(in the rows, 128 means zero)
Known rows, with every step that occurs:
rubu > tole > buku > fevas > renutad: [ 81 167 104 119  86  89 135 190  91 137 100 146 142 166 139 216 140 153
  95 186 106 139 126 145 112 103 164 138 131 156]
renutad > tole > risimem: [104 126  76 127 135 155 147 148 114 164 129 108 151 194 174 175 103 123
  95 128 131 135 115 137  99 128 116 119 129 120]
fevas > renutad > tole > risimem > niva: [ 91 135  72  78 113 161 147 149  75 167 104 136 180 214 174 223 111 115
 101 128 136 153 111 152 134 117 117 132 113 140]
mogapob > buku > niva > risimem > tole > renutad > mamiz: [ 96 131  76 172 132 124 146 122  84 190 105  40 132 225 145 231 123 160
  84  91 128 133 109 164 168 137 140 139 107 172]
mogapob > buku: [148 140 128 154 128  96 119 135 128 147  99  87 117 116 127 143 140 120
 118 111 130 142 135 152 109 132 129 165 119 114]
niba > renutad > mamiz: [ 92 116 114 126  88 148 143 125 123 141 145 127 120 183 132 142 139 158
 129 119 163 163  94 111 146  67 131 114 114  98]
mamiz > renutad > tole > risimem > niva > buku: [118 131  80 140 123 124 146 115  94 193 118  87 172 190 214 232 100 133
  84 142 125 154 129 130 137 132 124 130 109 117]
fevas > buku > niva: [116 144 139 139 148  91 113 139 109 122 103 100 113 161  90 158 152 136
 155 133 118 136 123 187 141 111 159 131 123 143]
buku > fevas > renutad > tole: [ 95 162 100  87  70 129 135 169 101 141 113 154 129 175 134 187 141 137
 108 178 108 161 132 159 114  84 168 115 130 159]
niba > renutad > tole > buku > mogapob: [ 97 158  77 141 113 117 137 150 122 143 140  95 134 189 139 197 131 163
  98 140 120 177 125 140 117 105 139 127 106 114]
risimem > tole > renutad > niba: [134 159  48 161 117 165 116 113 103 130 120 101 174 195 178 199  99 149
  86 115 126  84 127 117 143 136 109 130 109 181]
niva > risimem > tole > buku: [105 113  88 150 163 103 128 116 119 161  87  91 143 170 163 186 111 133
  62 110 133 124 114 117 157 185 106 148 134 159]
mogapob > buku > fevas > renutad > niba: [128 186 105 113  86  80 102 181 105 148 101 106 126 155 116 191 167 130
 117 163 127 131 144 177 112 118 163 152 107 157]
mamiz > renutad: [141 119 127 131 105 120 156 109 125 132 142 139 152 138 172 160 110 135
 141 159 127 132 130 131 124 123 158 129 102 126]
mogapob > buku > niva > risimem > tole: [130 134 100 155 163 100 131 119  84 161  88  49 113 169 140 180 137 135
  83  89 124 126 134 179 154 167 135 159 122 178]
fevas > renutad > tole: [109 141  92  96  72 145 142 157 103 136 100 146 158 187 149 178 124 111
 111 154 130 167 116 152 117  94 130 132 126 140]
tole > buku: [124 138 123 136 144 103 111 136 132 136 113 119 136 134 131 163 117 128
 109 132 120 126 126 123 130 154 128 138 125 124]
niva > risimem > tole > renutad: [105 113  79 164 137 140 150 116 118 160 105  90 170 178 182 200 109 162
  76 120 131 124 100 115 142 138 107 131 119 165]
risimem > niva: [133 143 118 112 144 141 118 110  99 135 124 132 125 131 130 142 128 129
 128 102 127 125 135 129 164 147 119 129 125 151]
rubu > tole > risimem > niva > buku > fevas > renutad: [ 69 151 102 117 109  97 138 184  67 179 100 108 157 172 155 236 154 159
  81 166 114 144 134 138 138  91 141 133 132 135]
tole > renutad > fevas > buku > niva: [105 182 127 148 127 116 108 162  99 157 110 112 141 194 116 219 155 182
 175 140  88 108 100 184 125  79 139 126 125 153]
rubu > tole > renutad > fevas > buku > niva > risimem: [ 76 179  95 173 129 108 142 196  82 182  97  86 144 240 153 232 169 194
 140 154 108 119  70 185 117  94 113 129 144 186]
tole > risimem > niva > buku > fevas > renutad: [ 79 139 134  93 127  87 117 162  93 180 109 113 157 144 130 229 155 153
 100 159 111 147 139 140 150 103 154 129 116 118]
risimem > tole > renutad > fevas > buku: [109 157  84 172 113 134 114 126 109 167  75 116 158 197 158 220 129 168
 128 115  98 105 103 144 133  85 105 158 136 145]
fevas > buku > tole > renutad > niba: [114 178  59 157 118 104 108 155 114 150  85  75 158 218 135 216 122 161
 102 145 127 160 119 159 110 118 115 128  99 178]
fevas > buku > niva > risimem: [ 97 130 138 140 165  71 128 152 117 147  97  77 114 180 103 164 168 140
 139 139 135 150  97 189 148 138 142 126 130 157]
tole > risimem > niva > buku: [110 122 122 136 166 108 116 127 109 178 113  81 151 139 147 184 131 133
  95 110 128 131 133 118 156 141 104 136 125 104]
niba > renutad: [121 126 127 130 107 134 132 133 126 119 131 125 138 141 144 140 141 161
 126 126 150 156 101 117 121  71 129 129 110 107]

Rows:
[ 99 123  87 110 154 129 151 142 105 162 125  99 148 176 146 178  99 144
  88 124 117 155 136 136 103 139 122 119 108 136] => buku > tole > risimem
[ 91 159  77 174 122 119 130 130 111 172 110 100 150 196 125 226 142 174
 145 124  84 111 130 162 142  96 126 153 126 142] => risimem > tole > renutad > fevas > buku > mogapob
[109 130 135 114 159 110 140 143 106 144 137  95 121 163 119 149 147 145
 127 135 127 128 115 162 149 154 138 106 127 171] => buku > niva > risimem
[114 173  99 113  69  98 127 177  99 161  84 113 118 164 132 203 152 129
  97 161 110 175 138 184  94  89 171 155 121 142] => mogapob > buku > fevas > renutad > tole
[ 77 139  77 153 101 111 139 137 118 173  90  88 136 225 113 213 116 164
 110 136 128 194 108 151 133  87 134 122 107 139] => fevas > buku > tole > renutad > mamiz
[ 94 125 116 137 175  96 131 132 110 184 148  64 144 137 116 190 141 138
 110 118 112 137 162 136 162 151 125 129 114 101] => tole > risimem > niva > buku > mogapob
[ 93 153 100 148 158  94 142 171  84 150 116  81 129 196 148 194 135 152
  91 145 122 124 106 156 139 168 128 123 138 185] => rubu > tole > buku > niva > risimem
[ 90 167  99  92 125  90 100 174  85 179 116 100 162 179 137 233 156 144
  95 161 125 123 140 143 156 126 140 123 112 149] => tole > risimem > niva > buku > fevas > renutad > niba
[105 176  67 103 102 106  98 149  89 134  95 131 153 191 141 228 124 135
  77 154 110 100 148 139 153 144 154 141 115 189] => risimem > tole > buku > fevas > renutad > niba
[110 152  85 175 103 152 153 155 107 133 126 115 164 170 174 185 112 165
 104 147 123 122 107 122 101  92 118 129 125 148] => rubu > tole > renutad
[ 80 156  77  69 112 145 143 162  70 170 118 144 151 203 159 233 129 141
  99 154 115 146 126 160 132 105 153 114 117 157] => buku > fevas > renutad > tole > risimem > niva
[ 92 130  91 175 157 103 136 127 100 154  78  63 157 212 145 231 136 171
 103 123 121 133  95 173 156 120 136 134 114 180] => fevas > buku > niva > risimem > tole > renutad
[ 85 155  95 150 146 103 130 161  77 178 121  84 124 158 156 204 145 165
  72 142 109 122 146 123 138 121 132 124 142 140] => rubu > tole > risimem > niva > buku > fevas
[115 144 127 137 148  91 115 119 110 159 139  80 118 114  93 158 154 136
 119 121 106 149 173 136 180 149 129 132 123 124] => risimem > niva > buku > mogapob
[123 156 106 120 140 102 103 116  85 163  93  82 124 138 122 170 125 145
  75 107 107 180 166 127 166 145 110 131 125 160] => risimem > niva > buku > tole
[112 155 130 139 121 102 107 152 126 162  94 132 117 165 117 154 164 139
 165 131 114 123 104 158 124 101 111 147 150 122] => renutad > fevas > buku
[118 166 116 137 108 152 121 151 119 166 135 140 157 161 152 188 130 175
 148 136  99 101 104 123 110  97 108 123 131 137] => tole > renutad > fevas
[100 159 144  94 100  80 102 150  92 156  97 127 132 120 105 196 168 150
 108 159 105 158 151 141 168  99 158 130 125 142] => risimem > niva > buku > fevas > renutad
[117 142  46 162 133 145 131 127 114 157 114  80 175 214 188 203 113 154
  72 122 144  99 104 118 149 161  91 127 113 195] => niva > risimem > tole > renutad > niba
[ 95 196  96 170 110 128 129 182  73 154 103 108 143 223 141 227 154 190
 155 149  90 105  95 183 111  67 127 132 139 170] => rubu > tole > renutad > fevas > buku > niva
[ 88 139  74 129  97 151 149 130 105 167 131 104 143 207 132 198  96 168
  96 127 119 173 126 125 134 105 132 104 105 152] => buku > tole > renutad > mamiz
[ 95 125 103 148  98 153 145 129 129 160 144 118 147 183 134 179 112 153
 127 130 133 135 104 115 141  97 131 109 113 123] => tole > renutad > mamiz
[114 155 126 116  97 145 124 148 115 148 136 148 134 160 151 149 156 179
 148 123 126 128  94 120 116  62 109 129 128 113] => niba > renutad > fevas
[112 149  91 130 133 100 152 139  95 166 127  92 149 222 192 234 106 144
  98 169 115 149 111 170 132 168 158 113 106 179] => mamiz > renutad > tole > buku > niva > risimem
[132 160 133 144 125  79 113 148 122 151 111  96  88 104 111 154 157 145
 116 136 109 132 151 158 105 122 168 148 124 130] => mogapob > buku > fevas
[110 140  67 110 149 168 139 127  87 169 126 113 146 199 175 190 104 124
  94 104 131 131 119 138 135 146 105 120 125 143] => renutad > tole > risimem > niva
[113 154  83 138 102 131 120 144 120 138 106 109 142 191 172 192 120 156
  84 130 139 171  95 122 107  92 121 134 117 116] => niba > renutad > tole > buku
[ 88 156 121 142 110  94 127 162 127 157 129 115 117 176  99 174 188 179
 178 140 119 155 107 164 124  56 133 141 123  96] => niba > renutad > fevas > buku > mogapob
[117 144  88 131  86 157 136 140 117 129 121 123 134 184 171 155 131 156
 103 128 149 173  99 127 108  67 120 122 120 121] => niba > renutad > tole
[105 153  89 104  86 118 126 163 110 144  84 136 166 192 154 213 113 113
  91 157 122 166 113 149 118 120 129 141 121 137] => fevas > renutad > tole > buku
[111 151  93 161 126 113 130 156 106 134 106 114 137 162 156 173 115 136
  92 138 123 121 121 124 117 141 115 145 139 143] => rubu > tole > buku
